Each row was made from one walk, in order. Every step used is in the known rows, and no mark comes twice. Write each row's walk.
Known rows
F-V-A-D: [-18.9   3.3   0.2 -13.0  -3.3  -0.6   0.0   4.0 -19.7  -0.6   6.1  24.8
  -2.8  13.2  18.3  -5.6 -22.9  -7.9 -27.5  -9.8 -14.0   0.7 -23.1 -32.9]
G-F-V: [-13.8  -9.4   4.2  -8.8   2.4  -1.4 -24.6   6.6 -28.0   6.5  -4.4  15.2
   5.5   7.3  -7.8 -15.2 -12.6  -0.5   0.5 -13.0   5.2  -8.4 -12.1  -0.4]
G-F-V-A: [-11.7  -2.2   1.2 -18.8  10.0  -2.2 -23.0   5.3 -23.0   3.7   5.5  25.4
  10.1   4.2  -1.0 -18.0 -18.0  -4.4   0.9 -18.3   7.3  -7.1 -22.0  -8.0]
P-A-V-F-Z: [ -8.8 -21.3   3.8  -5.3   2.8 -13.3 -24.0  -6.1 -32.6  -1.6   7.5  29.4
   0.0   3.5  -4.2   4.9  -2.0   3.5 -18.1 -12.7   3.4   2.7  -0.8 -10.8]
S-A-V-F: [ -4.3 -16.5  -1.1 -18.4  15.7  -8.9 -15.3   2.5  -7.9  -0.3  -2.4  32.5
   0.8  -3.2  10.6  13.7  -3.4  -4.1 -17.4 -14.3   1.6  -4.6 -17.9  -9.3]
D-T: [ -6.4 -18.3   4.9  22.3   8.2  -1.1  26.5   2.2 -24.7  -5.1   1.3  19.0
 -13.5  -1.7  -0.2  -2.0   0.0  -6.7  10.4   6.1 -10.5   3.3  14.4  -1.5]
P-A-D-T-G-F-Z: [-16.1 -51.0   1.6  12.8   2.0  -9.6   6.6   2.8 -38.3   4.0  13.9  48.6
   0.4   4.6  -2.4 -10.4  -8.9   7.4 -40.3   7.4  -9.4  -4.9  22.1 -10.9]
G-T-S-A-V-F: [  1.9 -36.4  -0.1  12.6  12.0 -20.3   5.4 -11.8 -38.9  -1.5  -2.3  48.0
  -2.1 -10.4   2.5   1.8  -0.3  -2.7 -11.3 -11.9  -6.8  -4.1   0.8   3.3]
F-V-A-D-T-G-N: [-24.8 -23.0   1.6  -4.4   4.2  -4.5   9.7  -8.3 -13.6   2.0  10.9  35.1
 -10.4   9.3   9.1  -5.0 -12.9  -9.2 -40.4   0.8 -17.6  -0.8 -15.7 -46.1]
P-A-D-T-S: [ -8.9 -42.9   0.8  13.1  -6.4 -16.0  31.0  -0.7 -42.3   4.3  13.2  49.9
 -13.9   1.1   4.2  -1.5 -11.7  -0.9 -36.2  13.1  -9.0  -8.7  22.3  -8.9]
V-A-D-T-S: [ -4.4 -14.1  -4.4  13.3   6.6  -4.6  21.5   6.5 -19.3  -2.0  15.3  45.4
  -4.8  -0.8  14.4  -7.5 -16.8 -11.9 -28.4   3.5 -11.4   2.9  -2.5 -13.1]
D-T-S-A-V: [ -2.2 -38.7   4.8  20.0   4.0 -15.4  42.0  -2.4 -25.6  -5.4  -4.5  49.9
 -15.2 -14.8   4.1   0.9  -3.0 -17.0  -9.0  12.9 -10.7  -4.1   5.2  -3.7]
S-A-V: [ -5.6 -12.0   1.3 -18.6   2.8 -11.4   9.8  -0.9  -4.0  -2.7  -3.4  28.8
  -5.9  -5.2  16.7  12.3  -3.1  -2.4 -17.3  -4.5   0.8  -3.1 -12.9 -11.9]
G-T-S-A: [  5.8 -29.6  -0.5   8.7   6.0 -18.9  33.2 -15.1 -30.3  -2.0   1.8  42.3
  -0.2 -15.3   5.2  -3.9  -0.2  -0.4  -3.6  -2.3  -8.7  -5.7   6.4   5.1]
D-T-S-A: [  2.8 -35.6   2.7  15.8   7.9 -11.7  50.3  -2.9 -20.2  -4.2  -0.2  47.5
  -8.0 -17.9   1.5  -3.9  -3.0 -15.9  -1.3  14.5 -11.7  -6.5   6.5   0.0]
N-G-F-V-A-D: [-27.3 -47.4  -0.4 -24.9  11.3   0.4 -41.1  16.0   1.2   3.4   2.3  16.5
   7.0  10.2  -1.4  -6.5  -8.1   3.6 -33.1 -19.3   0.5   0.0 -30.0 -16.1]
G-T-S-A-V-F-Z: [  1.0 -30.9   2.0  16.3  10.0 -18.2   6.4 -12.8 -42.7  -5.3  -1.9  49.1
   4.4 -10.9   0.1  -3.1   1.2  -1.0 -10.8 -13.5 -12.3   4.6  -2.2   3.4]
D-T-G-F-V: [-15.8 -50.5   4.8  22.6  13.6  -1.7   0.5   2.8 -16.8   0.2  -5.9  28.8
  -2.9  -1.3  -9.5 -13.1  -3.2  -8.9  -7.4   8.3 -10.9 -10.6  10.4 -13.6]
G-F: [ -2.2  -9.3  -0.3  -3.0   8.5  -0.8 -25.5   8.7 -14.6   7.4   1.7  11.4
   9.4   0.9 -11.0 -12.4  -4.7   4.4   3.0  -9.3  13.4  -6.2  -0.8  15.6]
F-V-A-P: [ -7.3   0.1   2.5 -12.4  10.0  -5.5  13.6   0.1  -5.9  -1.2   5.7  13.2
   0.8   0.4  21.3  -7.5 -20.7  -9.9 -14.8 -14.6  -7.7  -9.1 -24.4 -32.8]
G-T-D: [ -5.3 -29.3  -1.6  32.1   5.0   0.0   0.8  -2.4 -29.7   0.4   3.9  20.0
  -4.4   6.1   8.8  -6.7   0.7   5.5  -4.1  -6.9 -22.2   1.7  11.0   1.7]
N-G-T-S-A: [ -7.9 -65.9  -0.3  -7.9  11.9 -14.0   6.8  -6.9   2.8  -4.6  -1.5  23.8
   1.4 -12.7  -1.8   3.7  11.1   4.2 -17.0  -7.7  -7.3  -0.4 -10.5  -3.2]
D-T-G: [ -7.3 -43.9   2.1  28.2  12.1  -0.8  16.7  -1.8   0.6  -4.0  -3.1  19.2
  -6.0  -5.8  -4.8  -3.2   5.1  -8.6  -7.6  16.8 -14.3  -5.0  17.9 -13.1]
P-A-V-F-G: [-10.8 -35.5   3.6 -14.0  10.3 -13.2 -29.6  -1.0 -20.3   2.8   7.3  21.5
  -0.6   2.7  -7.3   5.5  -4.9   1.2 -23.3 -10.2   7.2  -6.2   2.8 -16.3]

Which walk is each row?
[ -4.3 -22.2   0.6 -16.1  29.2   2.1 -43.2  -1.4   9.8  10.6  10.5  -3.6
  13.0   0.5 -26.0  -1.4   5.9   0.5 -15.1 -13.2   4.7   1.3  -9.3 -10.4]	V-F-G-N
[-25.5 -64.8   1.6  -7.4  11.8  -4.7 -21.2  14.8 -10.6   1.4   0.8  34.5
   1.0   3.2  -5.5 -10.8  -8.8  -5.3 -32.9 -10.0  -5.1  -1.4 -23.4 -13.6]	N-G-F-V-A-D-T-S
[-22.9 -56.8   2.3   5.4   0.8 -11.9   6.1   2.8 -42.7   7.5   9.6  49.5
  -8.6   9.2   1.9  -7.1 -15.3   2.8 -42.7   6.9  -9.7 -15.7  17.6 -21.9]	P-A-D-T-G-F-V
[ -9.5 -32.5   0.3  35.1  -6.2  -4.6  24.0  11.6 -32.9   3.1  -0.2  37.1
 -15.6   4.9   4.4  -3.4 -10.0  -7.1 -36.9  14.7 -18.6   0.5  15.7  -1.3]	A-D-T-S
[ -8.0 -25.6   1.6  -8.8   5.2 -14.9 -25.2  -5.4 -28.5   2.1   7.5  28.2
  -6.5   4.4  -1.5   9.9  -3.5   1.7 -18.6 -10.9   8.4  -6.5   2.3 -11.3]	P-A-V-F
[ -3.5 -51.6   5.0  15.1  19.3 -11.5  18.0   4.8 -20.8  -2.6  -3.5  47.0
  -4.2 -14.5  -6.4  -2.5  -4.8 -18.8 -13.0   5.9 -11.6  -4.7   1.8  -7.1]	D-T-S-A-V-F-G
[-14.1 -48.6  -0.1 -17.4  14.3   0.1 -39.9  12.0  15.0   3.0  -1.6  -0.6
   9.2   0.5 -14.8  -3.4   7.4   8.1 -11.4 -13.2  10.4  -0.1 -15.7   5.2]	N-G-F
[  5.1 -26.2  -4.5  -1.8  -5.5 -12.1  26.5   1.9  -3.1   5.0  -0.7  43.4
   2.7 -11.1   7.9  -1.1 -10.0  -8.4 -39.1  12.2  -8.0 -11.1  -6.0  -1.1]	T-S-A-D
[ -5.7 -45.4   1.9   2.3  10.1 -10.4  16.2   2.8 -15.6   2.9   2.6  27.4
   7.9  -8.0  -1.4 -10.7  -7.2   0.9 -31.2   0.6 -14.8  -3.6   9.4  -8.1]	F-G-T-S-A-D
[ -3.9 -29.2   0.7   1.7  32.0   1.9 -39.8   5.6 -15.5   3.2   3.3   4.6
  15.7   1.3 -15.8  -5.8  -0.3   2.1  -2.2 -20.8  -5.2   0.7   2.6  -1.8]	V-F-G-T
[-12.6 -36.4   4.3 -20.4  11.4 -17.1 -28.1 -11.9 -17.3   7.2  14.4  22.4
  -5.4   2.4 -13.3   8.1   1.6   4.6 -29.5  -9.5  11.5  -3.8   1.1 -21.2]	P-A-V-F-G-N
[-18.0 -50.3   1.5 -24.6  22.0  -3.6 -29.9  12.8  12.2   2.7   2.1   6.9
   9.8   0.0   0.3  -8.0  -6.3   1.8 -22.6 -23.4   5.1  -7.3 -30.9 -16.7]	N-G-F-V-A-P
[-20.6 -16.0   2.2  -2.2  10.2  -1.5 -12.2  12.4 -43.2   4.4   7.1  41.1
   0.0  10.6   4.0 -17.7 -22.9  -5.3 -13.6 -14.2  -3.2  -4.3 -11.7 -11.4]	G-F-V-A-D-T
[-11.9   8.6   2.0 -19.5   2.0  -1.6   3.0  -4.5 -10.5  -4.4   4.9  17.6
   1.4   4.2  11.8  -7.2 -16.8 -11.0  -2.7 -11.1  -7.8  -1.3 -26.6 -29.7]	F-V-A
[ -2.6 -39.3  -3.7   5.4  11.5   0.0 -32.7   2.1  20.7   7.2  -4.7   9.6
  16.9  -4.1 -14.6 -12.0   2.2   1.4 -19.8   5.6   6.1 -15.5   4.1  -2.1]	T-G-F
[  9.3   0.8  -4.0  -6.2  22.1  -5.9  16.0   2.8  12.4  -0.6  16.2  10.7
   7.2  -8.6  21.5  -5.3 -13.7  -4.7 -13.8 -13.0   3.2  -7.3 -11.9 -15.7]	V-A-P
[ -6.7 -41.1  -2.0  -1.5  19.2  -4.1 -22.1   2.8  17.6   6.8  -0.7  17.3
  17.3  -4.4   0.1 -17.2 -12.1  -4.7 -31.0  -4.2   0.8 -22.0 -10.8 -23.4]	T-G-F-V-A-P
[ -0.4 -41.5   3.5  -3.0  14.0 -11.5  18.5  -3.9  -8.1  -0.3   1.7  21.7
  11.4 -15.5  -6.7 -12.1  -2.5  -1.7 -11.5  -0.5  -9.4  -4.5   6.8  -5.7]	F-G-T-S-A
[ -9.8 -44.8   3.1  20.0  13.0  -5.6  19.3 -15.5   4.3   1.5   5.9  19.6
 -12.7  -6.2 -12.5  -0.2  13.6  -4.4 -15.5  17.7  -9.1  -2.6  15.4 -19.7]	D-T-G-N
[-14.5 -44.4   2.3  15.2  19.6  -2.3   2.6   1.3 -13.1  -2.1   1.6  37.0
   1.3  -3.4  -4.7 -15.5  -7.6 -12.2  -6.7   4.1  -9.0  -9.2   2.4 -19.6]	D-T-G-F-V-A
[-11.9 -72.4   0.1  -4.0  18.7 -15.4 -21.4  -3.5  -6.3  -4.0  -5.4  29.5
  -0.4  -8.0  -4.1   9.5  10.7   2.0 -24.4 -16.9  -5.7   1.6 -15.8  -5.2]	N-G-T-S-A-V-F
[-13.5 -29.8   4.6   9.4  17.5  -5.2 -47.4   6.3 -23.7  -0.1  -6.1   8.9
  -1.2   7.5  -7.5   4.5   0.0   0.0 -16.4 -20.2  -2.3   5.8  -1.5  -9.2]	A-V-F-G-T
[ -8.3 -11.5   1.2   7.6   8.4  -3.6 -47.1   5.8 -16.1   0.6  -7.6   9.7
  -5.3   9.1  -2.8  10.6  -0.3  -3.7 -14.7 -15.2   3.2   3.8  -9.3  -4.3]	A-V-F
